Known rows, with every step that occurs:
vogogar, dasadu, tivu, beruduv, vuta, demufu: [-1.71 -0.08 -0.53 -0.82  3.19  2.93  0.52 -0.19 -4.76  0.40  1.00  0.24
  0.13 -1.45 -0.73  0.79  1.10  1.26 -0.91  3.34 -0.05  0.94 -0.59]
vuta, demufu: [-1.29 -0.17 -1.20 -1.58  0.69  1.96  0.12 -0.67 -1.30 -0.72  2.17  0.29
 -0.04 -0.88 -0.95 -0.98  1.42  0.97 -1.33  1.89  0.38  0.68 -0.01]
demufu, vuta, beruduv, tivu, dasadu, fupak: [-1.09  0.74  1.61 -1.35  2.79  2.17 -0.32 -1.97 -5.77  1.36  1.38  0.53
  1.65 -0.93 -1.97 -1.73  1.56  0.30 -1.56 -1.16  1.26 -1.64 -0.61]
dasadu, fupak, beruduv: [-0.78  0.09  0.32 -0.75  1.67  2.08 -0.82 -1.92  0.75  0.17 -0.27  0.00
  1.31 -1.59 -1.00 -2.48  1.16 -0.41 -0.63 -2.36  0.35 -1.94 -1.55]
vogogar, beruduv: [-1.28  0.36 -0.80 -0.73  0.16  1.52  0.12 -1.73  0.06 -0.39  0.28  0.30
 -0.35 -1.93  0.32 -2.10  1.66  0.12 -0.78 -1.62 -0.78 -0.59 -1.32]
fupak, beruduv, tivu: [-0.87  0.85 -0.13  0.75  1.25  1.58  0.76 -1.58 -0.64  0.13  0.59  0.05
  1.36 -1.86 -0.14 -1.93  2.51 -0.61 -1.78 -2.95 -0.78 -1.39  0.53]
dasadu, fupak, beruduv, vogogar: [-1.31 -0.41  1.47 -0.62  2.62  2.40 -1.69 -2.01 -0.52 -1.26 -0.96  0.55
  0.92 -2.04 -1.53 -1.74  0.35 -0.63 -1.16 -3.91  0.24 -1.77 -1.68]
fupak, beruduv, vogogar, dasadu, vuta, demufu: [-1.71 -2.01 -1.04 -0.02  2.21  2.86  2.15 -0.81  0.28 -1.46 -0.23  0.07
 -0.87 -2.03 -0.71 -0.35  1.21  0.56 -1.13 -4.94  0.17 -0.45  0.10]
dasadu, tivu, beruduv, vuta: [-1.55  1.58  0.51 -0.56  3.26  2.57 -1.20 -0.18 -5.38  0.25  0.83  0.53
  0.31 -1.58 -0.78 -0.77  1.42  0.96 -1.21  3.18 -0.02  1.84 -1.20]
vuta, beruduv: [-1.81  1.17  1.18 -1.86 -0.93  1.30  1.88 -2.47 -4.10 -1.26  1.80  0.23
 -0.34 -0.78 -0.98 -2.99  2.71  0.82 -1.02 -2.69  1.48  0.78 -1.50]
vogogar, dasadu, vuta, demufu: [-1.88 -1.50 -1.70 -0.51  1.21  2.58  2.89 -0.26 -0.59 -0.68  1.13  0.15
 -1.31 -1.59 -0.54 -0.89  1.94  1.10 -1.16 -3.06  0.42  0.45  0.48]
tivu, beruduv, vuta, demufu: [-1.63  0.04 -0.92 -1.02  2.57  2.60 -0.04 -0.10 -3.69 -0.36  1.87  0.36
  0.11 -1.07 -0.68 -0.06  0.71  1.27 -0.81  3.86 -0.08  2.41  0.06]
demufu, vuta, beruduv, vogogar, dasadu, tivu: [-1.66  1.10  2.04 -1.63  1.57  2.53  0.73 -2.25 -4.86 -0.14 -0.18  0.42
 -0.21 -1.89 -1.53 -0.22  2.03  0.16 -1.69 -2.77  1.46 -2.09 -2.60]
fupak, beruduv, tivu, dasadu, vuta, demufu: [-0.76 -1.32 -1.45  0.47  3.25  2.28  0.53 -0.10 -1.42 -0.68  0.71  0.01
  0.39 -1.31 -0.99 -0.55  1.68  1.04 -2.00 -1.93 -0.13 -0.04  1.46]
tivu, beruduv: [-1.33  0.91  0.00 -0.81  1.47  1.49 -1.04 -1.02 -1.60  0.28  0.85  0.26
  0.89 -1.20 -0.28 -2.04  2.14  0.23 -2.03  0.37 -0.69  0.15 -0.26]
tivu, dasadu, vuta, demufu: [-1.17 -1.22 -1.47 -0.54  2.70  2.21  0.24  0.22 -1.94 -1.05  1.32  0.29
 -0.53 -1.02 -1.27 -0.82  1.49  1.62 -1.59 -0.61  0.46  1.05  0.98]
fupak, beruduv: [-0.76  0.80 -0.08 -0.20  0.97  1.50 -0.26 -1.81  1.11 -0.93 -0.17 -0.12
  0.48 -1.58 -0.38 -2.10  1.73 -0.36 -0.44 -2.59  0.01 -1.05 -0.99]
demufu, vuta, beruduv, tivu: [-1.40  1.84  0.87 -1.21 -0.25  1.78  2.24 -2.56 -4.35  0.14  2.55  0.30
  0.71 -1.11 -0.75 -1.88  2.83  0.04 -2.29 -2.40  0.96 -0.09 -0.20]
dasadu, vuta: [-1.62 -0.13 -1.02 -0.26  0.80  2.03  1.38 -0.27 -0.09 -1.22  1.14  0.48
 -1.35 -1.65 -0.70 -3.03  2.37  0.85 -1.66 -4.26  0.57  1.45  0.15]
vuta, beruduv, fupak: [-2.92  0.60  0.79 -0.86  0.14  1.49  1.65 -1.93 -5.33 -0.79  0.40  0.75
 -0.88 -1.62 -1.17 -3.07  2.26  0.18  0.06 -4.85  1.60 -0.69 -1.40]
demufu, vuta, beruduv, tivu, dasadu: [-0.98  1.58  1.37 -0.42  2.35  1.41  0.47 -1.99 -6.44  0.11  1.42  0.34
  0.86 -0.83 -1.29 -1.06  2.43  0.44 -1.58 -1.55  0.87 -0.71  0.36]
tivu, dasadu: [-1.09  0.98  0.62 -0.28  2.83  1.12 -1.18 -0.88 -4.14 -0.55  0.55  0.47
  0.02 -0.91 -1.20 -1.50  1.83  0.71 -0.37 -0.25  0.35 -0.30  0.09]

Rows:
[-1.91  1.26  0.63 -0.17  3.39  2.69  0.25 -0.42 -5.76  0.63  0.18  0.42
 -0.05 -1.88 -0.44 -0.40  1.64  0.74 -0.56  1.43 -0.10  0.92 -1.27] | vogogar, dasadu, tivu, beruduv, vuta
[-1.09 -0.51 -0.37 -0.63  4.00  2.84 -0.71 -0.53 -3.76 -0.41  0.65  0.20
  0.58 -1.15 -1.40  0.17  0.00  1.07  0.24  2.41  0.53  0.69 -0.51] | tivu, dasadu, fupak, beruduv, vuta, demufu
[-1.29 -0.21 -0.50  1.05  3.01  1.93  1.02 -0.01 -3.03 -0.50  0.73  0.49
 -0.35 -1.63 -0.90 -2.12  2.62  0.88 -2.04 -4.55  0.06  0.40  1.56] | beruduv, tivu, dasadu, vuta
[-1.35  1.99  1.20 -2.63 -0.90  1.63  1.70 -3.07 -3.55 -0.90  2.22  0.18
 -0.38 -0.65 -1.17 -2.07  2.16  0.49 -1.18 -1.76  2.19  0.74 -1.90] | demufu, vuta, beruduv
[-1.09  1.01  0.57  0.58  3.14  1.31 -0.45 -0.77 -5.11  0.27  0.88  0.53
  0.85 -1.22 -0.92 -1.32  2.37  0.38 -1.38 -0.85 -0.29 -0.87  1.21] | beruduv, tivu, dasadu
[-0.85  1.21  0.36 -1.13  2.30  1.84 -2.43 -0.63 -2.76  0.91  0.47  0.25
  1.59 -1.34 -0.85 -1.47  2.37  0.53 -3.08  2.11 -0.50 -0.73 -1.05] | dasadu, tivu, beruduv
[-1.27  0.55 -0.71  0.26  0.51  1.60  1.04 -1.56 -1.39  0.52  0.96  0.41
  0.70 -2.14  0.42 -1.92  2.44 -0.23 -2.02 -2.15 -1.38 -1.04  0.26] | vogogar, beruduv, tivu
[-2.44 -0.18  1.24 -0.01  2.21  2.11  1.33 -1.78 -2.54 -0.35 -0.95  0.47
 -0.43 -2.21 -0.20 -0.72  1.76 -0.47 -0.72 -4.94 -0.46 -1.72 -0.72] | tivu, beruduv, vogogar, dasadu
[-1.12 -1.18 -1.48  0.07  2.92  2.22  0.73  0.25 -2.66 -0.54  1.59  0.32
  0.01 -1.19 -1.14 -0.71  1.82  1.39 -2.29 -1.04  0.03  0.76  1.68] | beruduv, tivu, dasadu, vuta, demufu
[-0.62  0.82  0.59  1.10  3.59  1.32 -0.75 -1.20 -3.64  0.11 -0.11  0.13
  1.40 -1.43 -0.73 -1.11  2.15 -0.07 -1.12 -1.95 -0.54 -1.78  0.94] | fupak, beruduv, tivu, dasadu
[-1.37  0.40  1.38 -0.31  2.50  2.42 -0.16 -1.60 -2.58 -0.22 -1.48  0.25
  0.24 -2.39 -1.02 -0.36  1.87 -0.22 -1.33 -3.30  0.22 -2.89 -2.11] | fupak, beruduv, vogogar, dasadu, tivu
[-1.33  0.14  1.60 -0.87  2.77  1.89 -0.05 -1.59 -6.14  1.07  1.05  0.54
  1.70 -1.03 -1.85 -2.33  1.95  0.51 -1.58 -1.74  0.83 -1.55 -0.37] | vuta, beruduv, tivu, dasadu, fupak
[-2.55  0.43 -0.15  0.02  2.10  1.62 -0.67 -0.86 -3.40  0.50 -0.30  0.78
  0.15 -1.94 -0.63 -2.27  1.77 -0.30 -0.71 -2.45 -0.12 -1.22 -0.36] | tivu, beruduv, fupak
[-2.53  0.36  0.32  0.13  2.77  2.03 -0.31 -0.84 -4.59  1.39 -1.21  0.66
  0.29 -2.35 -0.71 -1.38  2.21 -0.28 -0.99 -2.56 -0.08 -2.82 -1.07] | vogogar, dasadu, tivu, beruduv, fupak
[-1.74  0.40  0.28 -0.14  0.03  1.83  3.37 -1.45 -3.86 -0.48  1.97  0.32
  0.12 -1.50 -0.58 -2.97  3.46  0.67 -2.73 -5.40  0.51  0.71  0.52] | dasadu, vuta, beruduv, tivu
[-1.21 -0.27  0.49 -0.27  1.82  2.27  0.90 -2.22  0.43  0.62 -1.02 -0.15
  0.79 -1.99 -0.61 -1.95  1.51 -0.71  0.15 -4.65  0.32 -2.99 -1.65] | vogogar, dasadu, fupak, beruduv
[-1.19  0.15  0.95 -0.44  3.40  2.01 -0.95 -0.97 -4.69  1.42  0.97  0.67
  1.72 -1.24 -1.68 -2.05  1.64  0.31 -1.46 -0.70  0.28 -1.74  0.11] | beruduv, tivu, dasadu, fupak
[-1.92  0.86 -0.43 -0.27  1.56  2.33  0.80 -1.07 -3.14 -0.82  0.66  0.59
 -1.22 -2.05  0.09 -1.28  0.85  0.63  0.60  0.07 -0.23  2.00 -1.36] | vogogar, beruduv, vuta
[-1.61  0.12  0.87 -0.80  1.10  1.58  1.99 -1.53 -4.76 -1.68  0.99  0.21
 -0.86 -0.89 -1.29 -2.84  2.78  1.48 -1.36 -5.30  1.61  1.14 -0.55] | tivu, dasadu, vuta, beruduv
[-1.28 -0.04 -1.02 -0.63  2.29  2.61  0.33 -0.64 -2.11 -1.12  1.24  0.12
 -0.19 -1.30 -0.73 -0.09  0.46  0.91  0.12  2.10  0.36  1.71 -0.50] | fupak, beruduv, vuta, demufu
[-2.31 -0.19  0.65 -0.82 -0.39  1.93  4.59 -2.02 -3.28 -1.24  0.78  0.06
 -1.62 -1.46 -0.57 -2.91  3.25  0.96 -0.94 -7.69  1.52  0.58 -1.04] | vogogar, dasadu, vuta, beruduv
[-1.49  1.19  0.09  0.16  2.23  2.31  0.49 -1.05 -2.35 -1.22  0.27  0.23
 -0.57 -1.76 -0.43 -1.27  0.90  0.28  0.92 -0.58  0.37  1.60 -1.15] | fupak, beruduv, vuta
[-2.38 -0.73  1.42 -1.02  2.08  2.65  1.01 -1.79 -2.57  0.46 -0.28  0.75
  0.01 -2.12 -1.32 -1.77  1.11 -0.32 -0.43 -4.52  0.69 -2.29 -1.55] | beruduv, vogogar, dasadu, fupak
[-1.39 -1.11 -1.92 -0.98  1.12  2.40  1.16  0.08 -0.29 -1.14  1.93  0.30
 -0.79 -1.20 -0.94 -1.46  1.65  1.39 -1.95 -0.87  0.50  1.52  0.53] | dasadu, vuta, demufu
[-2.44 -1.00  0.02  0.44  1.75  2.53  2.89 -0.81 -0.83 -1.44 -0.48  0.58
 -2.02 -2.46 -0.56 -1.88  2.08  0.26 -0.99 -8.16  0.46 -0.09 -0.16] | beruduv, vogogar, dasadu, vuta
[-2.22 -0.27  1.56 -1.05  0.84  2.15  1.26 -1.86 -3.44 -2.80  0.46  0.72
 -0.98 -1.64 -1.54 -2.49  1.73  0.69 -1.98 -6.43  1.25  1.07 -1.19] | dasadu, vuta, beruduv, vogogar
[-1.93  1.26  0.18 -0.33  2.69  2.31 -0.20 -0.47 -4.51 -0.26  1.11  0.54
 -0.22 -1.45 -0.35 -1.27  1.25  0.76 -0.30  1.72 -0.13  2.52 -0.55] | tivu, beruduv, vuta
[-1.30  0.15  1.09 -0.17  2.07  1.93 -1.19 -2.01 -0.24 -2.12 -0.93  0.46
  0.23 -2.02 -0.96 -1.42  0.80 -0.59 -0.99 -4.05  0.00 -1.05 -1.21] | fupak, beruduv, vogogar
